What can hang from each mark:
j541: j362 j954
j190: j362
j362: j190 j541 j832
j623: j832
j954: j541 j560
j110: j623
j560: j954
j832: j221 j362 j623 j655
j655: j12 j832
j12: j655

Every row comes from one small tree of marks. Brackets hold a mark, then the marks that hang from it, in the order of their numbers. Every link used is in the known rows. Which tree was each row made from?
Known rows:
(j954 (j541 (j362 j832)) j560): -.11 -.28 -.13  .71 -.25 -.13  .23  .11  .00 -.09  .13 -.18  .12 -.20 -.13  .04 -.09 -.30  .06  .02  .06 -.01 -.28  .01  .16  .06  .04  .13
(j541 j954): -.08  .06 -.01 -.13  .01  .07 -.03 -.09 -.11  .00  .07  .06  .02 -.05 -.08 -.11 -.06 -.10 -.02 -.03  .00  .02 -.08 -.10  .03  .01 -.09  .04
(j190 (j362 j832)):  .33 -.09 -.01  .12  .00  .02  .07  .01 -.09  .03  .02 -.08 -.01  .04 -.10 -.07  .09 -.04  .03  .03 -.03  .02 -.17 -.10  .05  .04  .10 -.06
(j12 (j655 j832)): -.17 -.10 -.16 -.14  .05  .08  .00 -.02  .07 -.04  .11  .09  .09 -.22  .07 -.07  .05 -.01 -.09  .05 -.13 -.03  .07  .05  .05  .09 -.27  .05
(j954 (j541 (j362 j190)) j560): -.15 -.09 -.08  .47 -.18 -.20  .27  .02  .02 -.16  .00 -.20  .17 -.21 -.11  .09 -.02 -.35  .05 -.04  .20  .00 -.11 -.05  .07  .02  .27  .11
(j623 (j832 (j362 j190) (j655 j12))):  .14  .09  .28 -.10 -.01 -.06  .02 -.23  .00 -.15 -.09  .21 -.02 -.33 -.03  .08  .21  .08  .16  .01  .00  .01 -.13 -.07  .04  .00 -.44 -.07
(j362 j190):  .05  .07 -.03 -.10  .02 -.05 -.01 -.04 -.07 -.03 -.19 -.04  .00  .04 -.01  .07  .05 -.05  .03 -.04  .09 -.01 -.01 -.09  .04  .01  .20  .01
(j655 j12 (j832 j221)): -.22 -.09 -.07  .19  .04 -.01  .11 -.21  .09  .14 -.03  .15 -.03 -.53 -.01  .04  .06 -.03  .06  .06  .01  .05  .16 -.01  .07  .03 -.52 -.03
(j560 j954):  .24 -.15  .07 -.07  .02 -.03  .09  .06  .11 -.17  .07  .03 -.01  .03  .05 -.09 -.02 -.08  .13 -.01 -.02 -.05 -.01 -.04  .08 -.03  .27  .02
(j655 j832):  .00 -.07 -.13  .08 -.05  .03  .04  .00  .02  .07  .09  .09  .00 -.21 -.01 -.03  .09 -.04 -.09  .00  .00 -.03  .09  .02  .07  .07 -.13 -.07
(j541 (j362 j190) j954):  .17  .09 -.06 -.21 -.08  .00  .03 -.28 -.12 -.10  .01 -.09  .13 -.31 -.12 -.07  .01 -.21 -.02 -.05  .11  .01 -.17 -.19  .04  .02  .10  .14
(j655 j12): -.16  .04  .04  .03  .04  .01  .03 -.07  .05  .01  .00  .08  .08 -.17  .00  .02  .03  .04  .02  .07  .03  .06 -.02  .05  .03 -.04 -.32 -.01
(j560 (j954 (j541 j362))):  .25 -.22  .11  .39 -.09 -.16  .23  .06  .16 -.26  .18 -.07  .06 -.19 -.01 -.11 -.13 -.21  .16  .00  .03 -.07 -.11 -.05  .13 -.03  .31  .08
(j541 (j362 (j832 j221)) j954):  .18 -.16 -.06  .02 -.09  .04  .03 -.31 -.12  .07  .05 -.11 -.03 -.42 -.15 -.09 -.11 -.21  .11  .01 -.06  .03 -.22 -.22  .09  .05 -.21  .21
(j541 j362 (j954 j560)): -.10 -.06 -.09  .05 -.15  .04  .15 -.19 -.02 -.12  .26 -.14  .21 -.35 -.16 -.10  .03 -.35 -.06 -.02  .09  .06 -.14 -.07 -.01  .03 -.17  .22
(j110 (j623 (j832 j221 (j362 j190)))):  .32  .02  .25 -.07  .02 -.14  .08 -.32 -.08  .09 -.09  .08 -.18 -.39 -.06  .25  .17  .14  .18  .03  .06 -.03  .13 -.26  .00  .05 -.16  .24
(j560 (j954 (j541 (j362 j190 j832)))):  .37 -.27  .01  .37 -.14 -.19  .18  .10  .01 -.26 -.05 -.12  .03 -.14 -.05 -.03 -.11 -.25  .22 -.03  .06 -.11 -.29 -.16  .28  .01  .58  .12
(j12 (j655 (j832 j221 j362 j623))): -.17 -.19  .08  .06  .08 -.08  .11 -.37  .19 -.05 -.03  .06 -.07 -.44  .03  .02  .12  .01  .15  .11 -.25 -.02  .16 -.14  .00  .10 -.44  .32
(j623 (j832 j655)):  .13  .06  .11  .16 -.06  .05 -.06 -.05  .02 -.07  .17  .10 -.10 -.17  .03  .04  .02  .09 -.03 -.02 -.07 -.01 -.03 -.10  .03  .01 -.20 -.19
(j954 (j541 j362) j560): -.19 -.17 -.04  .61 -.19 -.15  .27  .04  .09 -.13  .19 -.16  .16 -.23 -.11  .03 -.07 -.29  .02  .01  .11  .02 -.10  .03  .05  .01  .05  .08
(j954 (j541 j362)):  .01 -.08  .02  .44 -.12 -.13  .16  .00  .05 -.09  .11 -.08  .07 -.24 -.06 -.02 -.12 -.11  .02  .02  .04 -.02 -.12 -.01  .06  .00  .07  .02
(j832 j362 j623):  .02 -.02  .23  .11 -.03 -.11  .06 -.20  .07 -.11 -.04  .00 -.04 -.09 -.04  .04  .11  .06  .11  .05 -.09  .00  .02 -.10 -.02  .02 -.08  .18
(j832 j623 j655):  .03  .01  .16  .28 -.04  .00 -.02 -.10  .14 -.16  .17 -.08 -.04 -.29 -.01  .07  .02  .10  .06  .03 -.12  .02  .03 -.18  .05  .01  .17 -.03
(j12 (j655 (j832 j221 (j362 j190)))): -.02 -.14 -.01 -.42  .12 -.09  .12 -.26  .03 -.04 -.26  .12 -.05 -.33  .03 -.01  .19 -.09  .19  .01 -.12 -.05  .14 -.05  .00  .11 -.31  .22
(j655 j12 (j832 j221 j623)): -.32 -.08 -.01  .53  .02 -.04  .10 -.33  .19  .12  .02  .05 -.05 -.65 -.01  .11  .05  .03  .07  .13 -.02  .07  .21 -.16  .08  .03 -.41  .07
(j832 j221 (j362 j190)):  .11 -.06  .16 -.24  .06 -.17  .11 -.26 -.05  .01 -.39  .01 -.13 -.12 -.04  .08  .12 -.06  .28 -.04  .02 -.02  .07 -.10 -.06  .02 -.04  .16
(j362 j190 (j541 j954) j832):  .26 -.04 -.11 -.01 -.06  .05 -.15 -.04 -.32 -.10 -.24  .02 -.09 -.07 -.04 -.12 -.02 -.17  .00 -.03  .10 -.05 -.31 -.29  .27  .07  .35  .19

Which tree is each row?
 .22 -.08 -.09 -.04 -.09 -.01  .02 -.34 -.18  .05 -.14 -.15 -.02 -.43 -.15 -.02 -.06 -.23  .14 -.03  .04  .01 -.25 -.29  .13  .06  .06  .24
(j541 (j362 j190 (j832 j221)) j954)
 .02 -.12 -.18  .14 -.14  .03 -.04  .00 -.28 -.15 -.18 -.06  .01 -.05 -.09 -.07  .02 -.32  .00 -.07  .17 -.02 -.29 -.23  .25  .08  .29  .26
(j362 j190 (j541 (j954 j560)) j832)
-.12  .04  .19  .34 -.02  .01 -.01 -.17  .18 -.15  .16  .00  .04 -.47 -.03  .09  .05  .13  .08  .11 -.10  .08  .00 -.12  .08 -.03 -.18 -.03
(j832 j623 (j655 j12))
 .16 -.17  .10  .33 -.09 -.08  .03 -.18  .06 -.15 -.06  .11 -.11 -.36  .01 -.06  .23  .00 -.03  .08 -.04 -.07  .07 -.15  .11  .10 -.04  .24
(j655 (j832 (j362 j541) j623))
 .03 -.08  .03 -.12 -.09 -.06  .10 -.13 -.18 -.25 -.22  .05  .02 -.08 -.10 -.11  .17 -.32  .07 -.08  .16 -.02 -.14 -.15  .08  .06  .07  .33
(j832 (j362 j190 (j541 (j954 j560))))
 .05 -.02  .21  .05  .00 -.11  .09 -.30  .00  .09 -.14  .13 -.21 -.09  .00  .07  .05  .02  .17  .01 -.05 -.02  .07 -.10 -.09  .03 -.47  .09
(j623 (j832 j221 j362))
 .12 -.05 -.01  .17 -.03  .05  .15 -.09 -.10 -.19  .10 -.05  .05 -.09 -.11 -.22  .13 -.29 -.09 -.02  .13  .09 -.08 -.20  .01  .03  .15  .12
(j190 (j362 (j541 (j954 j560))))
 .38 -.07  .05  .28 -.19 -.04 -.03 -.21  .02 -.19  .06 -.26  .04 -.53 -.09  .11  .07 -.03  .08  .03 -.08 -.02 -.22 -.29  .17  .06  .37  .10
(j541 (j362 j190 (j832 j623 j655)))
-.05  .02 -.13 -.11 -.14 -.01  .14 -.23 -.08 -.14  .09 -.17  .22 -.32 -.17 -.03  .06 -.39 -.03 -.07  .18  .04 -.15 -.14  .03  .04  .04  .22
(j541 (j362 j190) (j954 j560))
 .30  .07  .24 -.13 -.05 -.07  .00 -.17 -.05 -.16 -.10  .15 -.11 -.15 -.02  .08  .20  .04  .13 -.05 -.03 -.06 -.07 -.11  .01  .03 -.11 -.08
(j623 (j832 (j362 j190) j655))
-.07 -.22  .00 -.33  .10 -.04  .13 -.25  .09  .00 -.07  .16 -.05 -.35  .03 -.07  .14 -.04  .15  .05 -.21 -.04  .16  .03 -.03  .10 -.56  .20
(j12 (j655 (j832 j221 j362)))
-.05 -.09  .39  .22  .03 -.11  .12 -.41  .20 -.11 -.03  .05 -.11 -.59 -.05  .09  .13  .11  .32  .09 -.16  .08  .07 -.16 -.02 -.02 -.45  .12
(j832 j221 j362 j623 (j655 j12))
 .32 -.35  .02  .48 -.14 -.14  .18  .15  .07 -.22  .14 -.07  .03 -.15 -.04 -.11 -.15 -.23  .19  .03 -.04 -.10 -.30 -.08  .24  .01  .36  .10
(j560 (j954 (j541 (j362 j832))))
 .25 -.05  .03  .46 -.02 -.02  .07 -.13  .01  .00  .05 -.18 -.02 -.07 -.10  .02  .07  .02  .02  .09 -.06  .04 -.13 -.26  .08  .05  .25  .02
(j190 (j362 (j832 j623)))
 .15 -.03  .03 -.03 -.05  .02 -.05 -.02 -.08 -.09 -.11  .03  .03 -.30 -.05  .08  .08  .02  .15  .02 -.01  .02 -.23 -.07  .21  .01 -.03 -.07
(j362 j190 (j832 (j655 j12)))
-.09 -.05  .17  .09  .06  .00  .05 -.20  .12 -.03  .01  .07 -.06 -.49 -.01  .04  .02  .05  .20  .06 -.07  .08  .08 -.05  .00 -.04 -.36 -.06
(j832 j221 (j655 j12))
-.09 -.01 -.11  .04 -.07  .00  .02 -.06 -.18 -.20 -.13 -.02  .03 -.10 -.06 -.08  .05 -.33 -.04 -.08  .22  .02 -.10 -.19  .12  .04  .25  .21
(j362 j190 (j541 (j954 j560)))
 .14  .02  .25  .27  .01  .02  .02 -.26  .09  .07  .30  .13 -.11 -.76 -.01  .20  .06  .26  .12  .13 -.04  .07  .11 -.21  .05 -.01 -.52  .00
(j110 (j623 (j832 j221 (j655 j12))))
 .08 -.10 -.07  .05  .01 -.08  .00 -.10 -.13  .11 -.34 -.09 -.14 -.08 -.04  .12 -.03 -.08  .19 -.04  .03 -.03 -.08 -.19  .12  .04  .17  .10
(j362 j190 (j832 j221))
-.04 -.17  .11  .29 -.02 -.12  .15 -.33  .13  .07 -.07  .07 -.15 -.44 -.06  .06  .15 -.01  .16  .04 -.11 -.02  .20 -.16  .01  .07 -.27  .19
(j655 (j832 j221 j362 j623))
 .44 -.10 -.03  .15 -.01  .10 -.02 -.08 -.23 -.10  .01 -.01 -.07 -.04 -.10 -.26  .04 -.14 -.04  .02  .02  .03 -.29 -.26  .15  .06  .18  .07
(j190 (j362 (j541 j954) j832))
 .21 -.17 -.09  .31 -.09  .07  .09 -.05 -.19 -.14  .07 -.07  .01 -.04 -.14 -.19  .10 -.30 -.05  .00  .09  .04 -.25 -.23  .14  .07  .15  .13
(j190 (j362 (j541 (j954 j560)) j832))
 .42 -.12  .28  .17 -.01 -.10  .01 -.27 -.05  .00  .01  .17 -.26 -.44  .04  .09  .11  .20  .10  .10  .03 -.04  .11 -.25  .03  .06 -.22  .32
(j110 (j623 (j832 j221 (j362 j541))))
 .29 -.10  .05  .12 -.07  .01 -.11  .00 -.11 -.23 -.18  .05 -.05 -.36  .03 -.01  .11  .01  .10  .05  .04 -.01 -.27 -.15  .28  .02  .13  .03
(j362 j190 j541 (j832 (j655 j12)))
 .01 -.17 -.18  .14 -.23  .07  .10 -.12 -.11 -.06  .23 -.15  .18 -.31 -.19 -.08 -.01 -.35 -.02 -.01  .03  .04 -.32 -.07  .11  .07 -.17  .22
(j541 (j362 j832) (j954 j560))
 .20 -.13  .27 -.16  .02 -.08  .10 -.19  .07 -.08 -.07  .08 -.18 -.31 -.03  .00  .13  .01  .29 -.03 -.15 -.02  .06 -.04 -.07  .00 -.22  .04
(j832 j221 j362 j655)
-.05 -.09  .25  .21  .02 -.15  .11 -.34  .12  .00 -.15 -.02 -.15 -.23 -.04  .09  .05  .05  .24  .05 -.11  .02  .13 -.17 -.06  .01 -.15  .27
(j832 j221 j362 j623)
-.16 -.02  .23  .42  .03 -.04  .04 -.32  .20 -.07  .07 -.02 -.08 -.62 -.02  .12  .01  .12  .20  .09 -.11  .11  .12 -.22  .04 -.03 -.27  .03
(j832 j221 j623 (j655 j12))
-.12 -.08 -.08  .17 -.10  .05  .02 -.04 -.11 -.17  .06  .02  .04 -.10 -.04 -.15  .00 -.29 -.08 -.04  .12  .03 -.10 -.12  .09  .04  .04  .20
(j362 (j541 (j954 j560)))
 .22 -.06  .15 -.20 -.02  .00 -.03 -.17 -.15 -.17 -.11  .17 -.08 -.08 -.05 -.23  .08 -.11  .04 -.02  .00 -.04 -.16 -.12  .06  .04 -.12  .28
(j832 (j362 (j541 j954)))
 .44 -.01  .34 -.08 -.08 -.01  .01 -.10  .01 -.08  .32  .18 -.09 -.42 -.05  .11  .21  .24  .08  .05 -.09 -.04  .00 -.11  .02  .05 -.25  .03
(j110 (j623 (j832 j362 j655)))
 .06 -.02 -.01  .34 -.11 -.18  .15 -.04 -.01 -.13 -.08 -.11  .07 -.22 -.08  .04 -.07 -.16  .07 -.02  .13 -.03 -.14 -.10  .09  .01  .29  .05
(j954 (j541 (j362 j190)))
 .12 -.20  .03  .64 -.04 -.07 -.07 -.17 -.03 -.02 -.19 -.12 -.24 -.26  .05  .05 -.07  .01  .11  .09 -.06 -.02 -.04 -.36  .19  .06  .20  .29
(j362 j541 (j832 j221 j623))
 .15  .01  .11  .26  .02 -.02  .02 -.20  .00  .18  .18  .04 -.17 -.41  .01  .20 -.01  .19  .05  .08  .03  .01  .18 -.24  .01  .03 -.19  .11
(j110 (j623 (j832 j221)))
